Known rows, with every way that one mark hangs from another
patolil[dirin[noru]]: [ -6.2   1.1 -12.0   2.3 -10.0  -3.2   5.2  -3.9  -6.3  23.1   7.2  -6.2
  -4.9 -17.8  13.0   8.4   3.5   8.7   8.4   7.9]
patolil[dapu[noru] dirin popuram]: [  4.0 -23.0  -2.0 -16.8   0.5  18.8  11.3 -12.3   8.7 -17.3  -8.4 -16.9
   2.2  34.5   6.9 -27.7  23.9  -2.1 -15.6  11.0]
fomuk[dirin[noru[dapu[patolil[mutos popuram]]]]]: [ 19.7   7.7  -5.4 -12.1  -3.5 -14.8  -7.0 -10.8   5.5  -7.8  -4.5  10.9
   3.9 -25.9 -14.4   8.7  -8.3  31.8  -4.7   2.6]
dapu[noru patolil]: [-12.2  28.7  17.6  -4.3  -6.7  -0.2   9.2 -14.7  -7.6   8.9  -9.0  14.0
  34.9 -12.1 -22.4  -3.5  -0.1  24.5 -10.3  -1.0]
dirin[fomuk noru[dapu[patolil[popuram]]]]: [ 15.0  -2.1  -6.6  13.6  -1.7  -4.8 -11.0 -12.4 -13.9   6.4   3.4   5.5
  17.9 -21.6   9.5   1.9  -0.7  20.7   5.2  -8.5]
mutos[patolil[dirin[fomuk noru[dapu]] popuram]]: [ 16.8 -16.7  -9.8  19.8   2.3  -3.1 -20.8 -11.8 -26.3   6.9   8.1   6.1
 -13.7  -9.4  23.8   9.1   4.7  -4.4   4.3 -14.4]
noru[dapu[patolil[dirin mutos]]]: [ -8.1  16.9  26.1 -14.2  20.8 -12.4  17.0  23.5  13.7  -7.7  -3.7  27.6
  19.2  12.4 -42.4 -12.7   4.3 -12.7  -4.0   3.8]
popuram[patolil[dirin mutos]]: [-17.1  11.2  20.9 -10.7   5.6  -5.1  -6.6  13.0  21.2  -3.5  -2.4   1.1
  -7.1  22.8 -29.2   0.9  -3.3 -25.2  -6.5  -5.2]
dapu[noru patolil[dirin[fomuk] popuram]]: [  4.9  -4.6 -12.7  -7.0  12.2  12.8 -11.4  -7.5   7.8 -20.0  -6.0   6.0
  -8.7  19.8  12.3   5.4 -26.5 -35.3  -4.0 -14.1]
noru[dapu]: [-14.3  16.9  24.7   9.4 -15.9 -13.0  19.8   0.9 -20.9  27.6  -3.6   4.4
  34.7 -17.4 -12.2 -15.5  32.9  51.5  -4.5   4.2]
dirin[fomuk noru]: [ -4.0  10.2 -15.3  25.5 -25.0  -1.8  -0.8 -10.4 -26.5  27.7   9.4 -13.9
  -1.1 -39.9  31.0  21.8  -9.2  37.2  19.6   2.7]
dirin[fomuk noru[dapu[patolil[mutos popuram]]]]: [ 22.4   5.3   3.8   1.4   8.9  -6.2  -8.6  -7.6  -6.1 -11.6   1.8   2.7
   5.8 -13.7  -8.2  -4.5 -20.6   9.0   8.9  -6.1]
dirin[noru[dapu]]: [ -3.9  10.6   2.9  12.0 -20.7 -14.4  17.1 -11.2 -25.4  38.5   6.6  -2.5
  31.4 -47.8  -3.4  -9.8  27.7  69.8   2.1   7.0]
popuram[patolil]: [-23.3  17.2  24.6   8.6 -16.2  -6.3 -10.1  -7.7  -3.9  24.2  -3.3  -0.7
  17.4   0.0 -20.2   8.7  20.6  19.5  -9.1  -8.3]
dapu[noru]: [-11.9  19.4  14.1  -1.3 -19.4   2.1  15.2 -19.2 -17.6  18.5  -8.6  -7.1
  27.9 -18.5  -4.5  -9.9   3.4  44.8  -6.4   1.6]
dapu[patolil[dirin mutos]]: [ -9.0  23.7  20.7 -13.6  17.5  -2.6   6.2  20.9  18.7 -15.6  -7.1  23.9
  -0.8  22.3 -31.9   5.8 -14.4 -34.5  -0.2   6.2]
fomuk[dirin[noru[dapu[patolil]]]]: [ -4.2  16.4 -11.6  14.9 -17.8 -21.7   4.9   0.2  -8.3  32.3   5.6  15.5
  23.3 -55.3  -1.4  20.1  10.5  58.2  -1.0   3.5]
patolil[dirin[fomuk noru] mutos popuram]: [ 18.4 -14.3 -22.3  -6.6   5.3   7.1 -13.0  -3.5   5.4 -19.8   1.0 -16.6
 -39.0   2.5  25.9   8.4 -34.0 -29.2  15.5  -0.4]

Rows
[  7.1 -27.1 -17.5  -0.7  -4.5  21.4   4.9  -2.1   4.7 -18.4  -3.7 -21.6
 -12.5  27.1  30.9 -17.2  -0.1 -11.3  -3.6   3.4]  patolil[dapu[noru] dirin[fomuk] popuram]
[  9.2  15.9  34.5 -19.2  15.3  -8.1   1.2  -4.2   6.5 -20.3 -17.7  19.3
  28.9  20.1 -41.7 -17.6   9.2   4.0 -11.5   1.3]  noru[dapu[patolil[mutos popuram]]]
[  0.0 -16.9 -24.9  21.5  -9.9   6.3  10.8  11.3  -5.3  10.8  16.9 -18.2
 -16.7 -11.0  33.1   9.1   7.7   3.8  17.8  14.8]  patolil[dapu dirin[fomuk noru]]
[  7.7 -15.5  -9.5  -9.8   0.1  -5.3   2.6 -13.0  -5.1   9.3   2.5  -5.1
   4.8  -9.0  11.2 -16.9  18.3  17.9  -5.5   2.5]  patolil[dirin[noru[dapu]] popuram]
[  1.1  -1.2   9.4 -12.8  14.6   3.9 -10.5  -0.9  16.9 -14.5 -10.9  20.6
   1.6  40.5  -5.7   5.4   8.0 -40.6  -8.5  -4.5]  dapu[patolil[dirin popuram]]
[-18.0   2.4  -6.8   5.4  -7.2  -6.2 -13.5  -7.3   4.6  29.4  11.5  -6.7
  -5.2 -11.6  -4.3  11.3   4.7  -3.7  -5.4  -5.9]  popuram[patolil[dirin[noru]]]
[  9.8   0.6 -13.1  -0.2 -10.4 -13.5  -8.7 -18.2  -0.8  11.7  -2.7  10.5
  14.4 -35.2   7.4  13.5  10.2  50.4  -8.6  -2.2]  fomuk[dirin[noru[dapu[patolil[popuram]]]]]
[ 12.0 -17.3   2.5  15.7   4.0  15.7 -18.1   7.3  -9.4 -22.6  -4.3   5.8
 -23.6  48.7  21.1  13.2  18.8 -40.8   1.9  -2.1]  mutos[patolil[dapu dirin[fomuk] popuram]]
[-10.1  -7.0   3.3  -0.8   2.8   9.8   5.3  14.3  18.0 -17.6   3.3 -20.0
 -14.6  17.0 -13.2  -9.5 -13.1 -22.7  -5.6  -4.9]  popuram[patolil[dapu[noru] dirin[fomuk] mutos]]
[ 21.8 -25.3 -20.2  -3.4   3.6  14.1  -2.3   6.5   8.9 -27.8   4.8 -23.0
 -35.0  20.0  21.1  -5.2  -9.2 -25.9  15.8  14.2]  patolil[dapu dirin[fomuk noru] mutos popuram]
[ 12.2   0.8  -4.0 -20.6  20.6  13.5  -6.3   0.7  19.1 -39.3 -11.4   5.7
 -16.2  28.2  -4.1  -2.0 -44.0 -48.8  -0.2 -10.1]  dapu[noru patolil[dirin[fomuk] mutos popuram]]
[ -7.1  -3.0  -7.3   5.5  -5.5 -11.0  17.7   0.1 -12.5  29.5  10.5   0.0
  12.1 -28.6   3.8 -11.1  18.8  33.2   1.7   4.3]  patolil[dirin[noru[dapu]]]
[ -8.7   8.6   4.5  24.3   0.2  -0.7 -12.6  11.1 -23.0   7.6  -0.1  15.9
 -18.1   6.7  16.8  30.1  -2.0 -30.0   8.9 -11.0]  mutos[patolil[dirin[fomuk]]]
[ -3.0 -12.0 -13.1  10.2   0.5   3.7  -5.4  17.1  15.5  -6.0  15.5 -21.6
 -27.0   0.4  -2.1   6.1 -11.5 -25.1  12.0   4.9]  popuram[patolil[dapu dirin[fomuk noru] mutos]]
[ 13.6 -20.6  -2.3  -8.3   8.9  13.2   0.8  18.1  13.5 -37.6  -5.8 -12.8
 -31.0  45.8  15.9  -7.7   1.1 -39.7  10.3  11.3]  patolil[dapu dirin[fomuk] mutos popuram]
[  8.8   3.8   8.9 -37.6  23.2  10.2  -1.3  -8.2  24.9 -35.2 -15.9  12.6
   1.6  30.7 -28.3 -14.5 -24.7 -40.5 -15.6  -3.5]  dapu[noru patolil[dirin mutos popuram]]
[ -2.2  -8.1  -8.0  -3.3   1.6  14.1  24.9  18.8   6.4 -22.1   0.0 -19.8
 -13.7  11.6   3.6 -16.3 -13.3  -7.9   6.9  10.5]  patolil[dapu[noru] dirin[fomuk] mutos]
[  3.9 -20.2   5.5 -10.8   2.8  13.3   2.7   4.4  13.1 -15.6  -8.3  -6.8
  -6.9  44.8  10.2 -15.4  38.3 -14.6  -6.1  14.1]  patolil[dapu dirin popuram]
[ -5.7   8.1 -16.9  17.7 -30.6 -18.6  11.9  -6.4 -20.7  41.8   6.2  -4.8
  12.9 -63.3  17.1  14.1  19.3  82.0   1.9   5.4]  fomuk[dirin[noru[dapu]]]
[-10.1   8.3  -8.7   3.9   5.8   4.4   4.9   7.2   3.5   6.3   0.4  11.5
   3.0  -4.6   7.6  11.1 -27.1 -18.3   0.8  -9.5]  dapu[noru patolil[dirin[fomuk]]]
[ -8.8   0.4  11.5  -6.3   3.6 -14.4   1.5   6.7   9.7  16.3  11.9  -3.8
   2.7 -18.1 -32.2 -12.8   3.1   7.4  -6.5  -3.7]  popuram[patolil[dirin[noru[dapu]] mutos]]
[-14.0  -9.4 -14.5  24.5  -5.6 -12.9  -8.2   5.9  -6.7  30.3  22.1  -9.0
  -2.1 -31.0   9.2   7.2   2.7  13.7   1.8 -16.8]  popuram[patolil[dirin[fomuk noru[dapu]]]]
[ -5.1  15.7   1.0  -8.7  15.1   4.5   8.1  12.1   9.7 -20.3  -3.7  10.5
  -7.6   2.5 -11.9   4.3 -44.7 -35.9   3.5  -6.1]  dapu[noru patolil[dirin[fomuk] mutos]]
[  4.0  -3.7  17.6  -6.3   6.1   4.4 -22.8  -9.7  -9.8 -13.3 -13.1  15.9
 -10.6  39.0   3.9   8.4  21.0 -36.0 -11.0  -6.8]  mutos[patolil[dirin popuram]]
